Each row was made from one small tree. The marks that hang from a mark follow it in brackets, in alphabetical order. Every link used is in the known rows. Write each row's tree.
Known rows:
labu{zazef{letek{mulof} pozo}}: [ -3  36 -33  36  23 -39   1   1  36 -18  39   2  -2 -18 -37  34   9  46
 -28  14 -33 -30  -2  17  19 -27  40]
fidid{zazef{labu letek{mulof rera} pozo}}: [ 10  39 -34  19  21 -40  27   9  55   0  32  13   3   8  -6  38  29  42
 -39  48 -24 -20   3  38  15 -36  17]
pozo{zazef}: [ 39   6 -28 -17 -23 -28 -36   0   0   9  57 -11 -20 -21 -27  -1  -4   9
  27 -29 -33 -30 -29  24   4 -12 -44]
pozo{zazef{labu letek{mulof saped}}}: [  2  36 -35  14   6 -24  11 -18  45   9  26  25  13   2  -9  23  13  15
 -28  34 -42 -34   2  31  33 -32 -16]
pozo{zazef{letek{mulof rera saped}}}: [ -8  58 -32  12  11   5  11 -30  34   8   7  18  27  10  -7  17 -12  10
 -17  14 -38 -29  16  18  12 -22  -6]
labu{zazef{letek{mulof{teku}} pozo}}: [ -3  38 -31  54  21 -33  -2 -10  32 -22  42  13   3 -17 -52  39   5  46
 -21  21 -52 -25   5  -9  17 -30  39]
labu{zazef{letek{mulof saped{tozi}} pozo}}: [-20  44 -35  41  15 -26   8 -28  27 -11  11  14  -6  -3 -34  19  -5  14
 -36  18 -52 -25   8  19  20 -18  48]
fidid{zazef{labu letek pozo}}: [ 22  14 -37   2   1 -62   4  23  41   2  63  -7 -23  -2 -21  23  41  37
 -25  36 -31 -21 -36  51  29 -39   1]
fidid{zazef{labu}}: [ 48  -7 -21 -19 -20 -34 -13  12  18  20  59   1 -43  -4 -34   5  26  19
  10  -9 -31 -24 -43  33 -10 -22 -39]
tozi{saped{savi}}: [ 50 -23   8 -26 -60   5 -49 -37 -62   3  29  34 -35  -8 -61  -3 -59 -38
  47 -70 -47  -1 -38   2  -5  27 -15]
letek{mulof{teku} rera{geval} saped{savi} zazef{pozo}}: [-12  90 -24  47  14  40   9 -49  -3 -36 -41  27  -3  15 -38  14 -42  -6
 -14  -9 -33   3  59 -19 -33 -13  24]
fidid{zazef{letek}}: [ 23   7 -23 -20 -10 -23 -20   5  19  16  59   1 -23  -2 -45   4  12  24
   8 -10 -33 -15 -43  22   6 -21 -18]
zazef{labu letek{rera saped} pozo}: [ -8  59 -47  18  10 -14  35  -5  40  -1  16  -2   7  21  -6  26  23  25
 -30  29 -40 -26  -5  46  15 -42  22]
letek{rera zazef}: [ 31  52 -24  -3  -5   4  -4   0  -2  -4  14  -7 -13  -3 -35  19  -4  24
  27 -51 -15 -23   8   9 -50 -15 -17]
savi{saped{tozi}}: [ 55 -25 -17 -29 -47  -9 -46 -31 -50   7  47  25 -49 -17 -69 -15 -43 -27
  75 -77 -50 -15 -30  10 -14  22 -19]
fidid{zazef{letek{saped} pozo}}: [ -8  36 -36   2  -2 -28  -3  -7  34   6  42 -13 -18   6 -30  -3  23  19
 -29  20 -41 -21 -34  38  26 -33   7]
pozo{zazef{labu letek}}: [ 33  12 -37  -5  -5 -51  -4  15  27   7  60   4  -3  -8 -13  29  18  25
   0  18 -36 -29 -26  45  30 -31 -28]
fidid{zazef{letek{mulof rera saped{tozi}}}}: [ -6  40 -21   2   2  11  10 -39  23  21   0  33  -3  24 -29   3 -15  -4
 -13   8 -45  -9   6  12  -7  -7   6]
labu{zazef{letek{mulof rera saped{tozi}} pozo}}: [-22  62 -35  45  23 -14  26 -28  29 -10  -6  15   6  11 -21  27 -11  16
 -38  22 -47 -24  23  21   5 -17  55]
letek{mulof rera{geval} saped zazef{labu}}: [  0  81 -31  14  29  36  23 -15  31 -12 -36  18 -12  14 -13  18  -3  12
 -18  -7  -3 -14  41  17 -53 -26  -5]
labu{zazef{letek{mulof rera{geval}} pozo}}: [ -6  57 -38  29  45 -14  10  12  37 -25  14  -5  -4  -7 -21  36  -5  44
 -28  18 -13 -14  11  26  -6 -25  47]
saped{savi tozi}: [ 46 -22  -7 -23 -58   0 -41 -40 -56   9  28  31 -40  -2 -63 -14 -56 -39
  61 -72 -54   3 -22   3  -9  28 -20]
buneta{savi{saped}}: [ 72 -18 -10 -41 -55 -10 -32 -31 -46  -5  72  20 -37 -26 -77 -16 -39  -2
  86 -82 -35 -34 -40  18 -12  17 -24]
teku{mulof}: [ 37  -1 -18   3 -36   5 -42 -14 -21   5  63   8 -19 -16 -79  -5 -14  17
  56 -50 -52 -13 -18 -34 -26  -6 -36]

Which tree is each row?
[ -9  54 -41   7  33  12  -3   0  32 -23  11   3   4  -5 -21  20 -14  31
  -6   7  -6   1  14  17   0 -23  28] => zazef{letek{mulof rera{geval}} pozo}
[  0  56 -40   8  28   0  20  -8  45   1   1  19  11  14   8  26  -1  12
 -28  39 -22 -18  15  41   8 -31  -9] => pozo{zazef{labu letek{mulof rera{geval} saped}}}
[ -4  30 -29  29 -10 -35   6 -27  -5 -11  17   8 -19   8 -39  13 -20  -5
 -23   2 -62 -17 -13  34  26  -8  45] => labu{zazef{letek{saped{savi tozi}} pozo}}
[ 13  18 -34  -4  -2 -44 -14  13  28   0  61 -14 -21  -8 -34   8  22  31
 -11  12 -31 -17 -38  35  24 -29   3] => fidid{zazef{letek pozo}}
[  9  49 -30  24   5 -19 -17  -9  19 -26  21   3 -10 -27 -40  18   7  32
  -4 -22 -12 -25  25  -1 -11 -22   5] => letek{mulof zazef{pozo}}
[-15  38 -23  59  -1 -19   7 -52   2 -17   6  39  -2   7 -53  24 -30  -2
 -26  19 -78 -13  20  -7  25  -8  52] => labu{zazef{letek{mulof{teku} saped{savi tozi}} pozo}}
[ 31  37 -38  14  -4 -50  -2  20  17 -20  40 -15 -28 -18 -27  27  33  36
  -3 -11 -17 -30  -4  34  -8 -35  -6] => letek{zazef{labu pozo}}
[-27  64 -40  32  22  31   3 -44  16 -19 -16  29   4  15 -36   8 -35  -4
  -7  19 -49  11  32  -9  -1 -16  37] => zazef{letek{mulof{teku} rera{geval} saped{tozi}} pozo}
[ 21  37 -33  12  14 -29  18   0  40   4  28  24  22   2   2  44   7  29
 -14  30 -29 -29  14  31  16 -28 -12] => pozo{zazef{labu letek{mulof rera}}}
[  3  16 -18  11 -19   5  12 -55   3   8  -1  65  -2  21 -40  14 -29 -23
  -4   0 -60  -6  10  13  21  -2   9] => zazef{labu letek{mulof saped{savi tozi}}}
[  2  69 -25  43  -8  -5  36 -50  -2 -18 -43  43  -1  24 -12  26 -25 -20
 -26   1 -39 -14  62  20 -15  -3  29] => letek{mulof rera saped{savi tozi} zazef{labu pozo}}
[  6  58 -41  21  -4 -28  11  -3  24 -13  15 -13 -23  -2 -22  13  34  20
 -24  -2 -30 -35   1  37  -7 -40  -1] => letek{saped zazef{labu pozo}}
[  4  37 -10  15 -16  70 -13 -78 -35  -3 -39  59 -17  26 -55 -12 -83 -49
  33 -37 -60  20  36 -34 -39  21   0] => letek{mulof{teku} rera{geval} saped{savi tozi}}
[-28  53 -36  41   7   9  -3 -45  31 -12  21  24  15  -1 -52  10  -4  20
 -18  17 -61 -17  12 -20  27 -33  23] => zazef{letek{mulof{teku} saped} pozo}
[  5  70 -28  35  17  37  15 -41   7 -15 -41  46 -17  19 -35  19 -27 -11
   3  -2 -39   3  57 -14 -56 -14  -1] => letek{mulof{teku} rera{geval} saped{tozi} zazef{labu}}
[ 14  22 -29   2   3 -23 -19 -11  26   1  44  16  11 -17 -25  19  -6  21
   2   5 -31 -25  -2  14  27 -18 -18] => pozo{zazef{letek{mulof}}}
[ 22  34 -34  -7   0 -21  -5   3  16   6  41  -3  10  -1 -12  23  -6  20
  11  -2 -32 -25 -12  31  10 -20 -18] => pozo{zazef{letek{rera}}}
[ -3  70 -21  20  -1  32  10 -53   1  -1 -37  33  -2  14 -31   6 -29 -13
   4 -35 -34 -17  50  -7 -48  -1   3] => letek{mulof rera saped{tozi} zazef}
[ 15  20 -44   7   0 -46   3  17  32  -9  57  -4  -9  -8 -26  30  29  37
  -8  17 -32 -21 -26  42  30 -39   9] => zazef{labu letek pozo}
[ -9  93 -40  52  35  20  25 -21  34 -31 -29  17  -5  12 -21  28   2  21
 -29  23 -25 -11  55  -3 -37 -38  15] => letek{mulof{teku} rera{geval} saped zazef{labu pozo}}
[ 29  34 -22  15   2 -14  -3  -6  24  -9  20  25 -13 -16 -38  30  14  31
   3 -21 -15 -28  22   2 -24 -24 -18] => letek{mulof zazef{labu}}
[ -3  28 -46  12  -9 -32  11 -15  21  -2  26  10 -14  10 -24  12  13   2
 -16  22 -54 -16 -16  44  32 -28  18] => zazef{labu letek{saped{tozi}} pozo}
[ 12  20 -28  -7  -6 -24  10  -3  38  23  41  10 -21  17 -28   8  30  17
 -22  21 -44 -24 -38  41  12 -35 -16] => fidid{zazef{labu letek{saped}}}
[  6  35 -34  -1  -7   6  25 -24  13  17   5  27  -3  30 -21  17  -6  -5
   3   2 -52 -14  -5  33  -6 -18   4] => zazef{labu letek{rera saped{tozi}}}
[ -9  42 -13  28 -16  44   8 -80 -15   5 -19  69  18  31 -56  12 -62 -28
  15 -14 -78   4  33 -32  -4   7  19] => zazef{letek{mulof{teku} rera saped{savi tozi}}}
[ -2  81 -26  44   3   0  41 -38  17 -20 -33  29   8  21  -9  31  -7   4
 -39   5 -28 -25  55  19 -14 -20  24] => letek{mulof rera saped{savi} zazef{labu pozo}}
[ 20  39 -16  30  -4   9 -25 -31   4 -15  22  31  -7 -21 -71  20 -10  25
  25 -36 -39 -19  29 -46 -32 -17 -17] => letek{mulof{teku} zazef}
[ 15  15 -27   5   4  -9   2  -8  35   4  38  36   3  -5 -38  31   9  31
   2   4 -31 -20  -5  10  12 -26  -6] => zazef{labu letek{mulof}}
[ 11  47 -40   5   4 -23  25  -5  34  13  22   5  12  18   4  27  13  14
 -20  29 -43 -34  -7  49  16 -34 -16] => pozo{zazef{labu letek{rera saped}}}
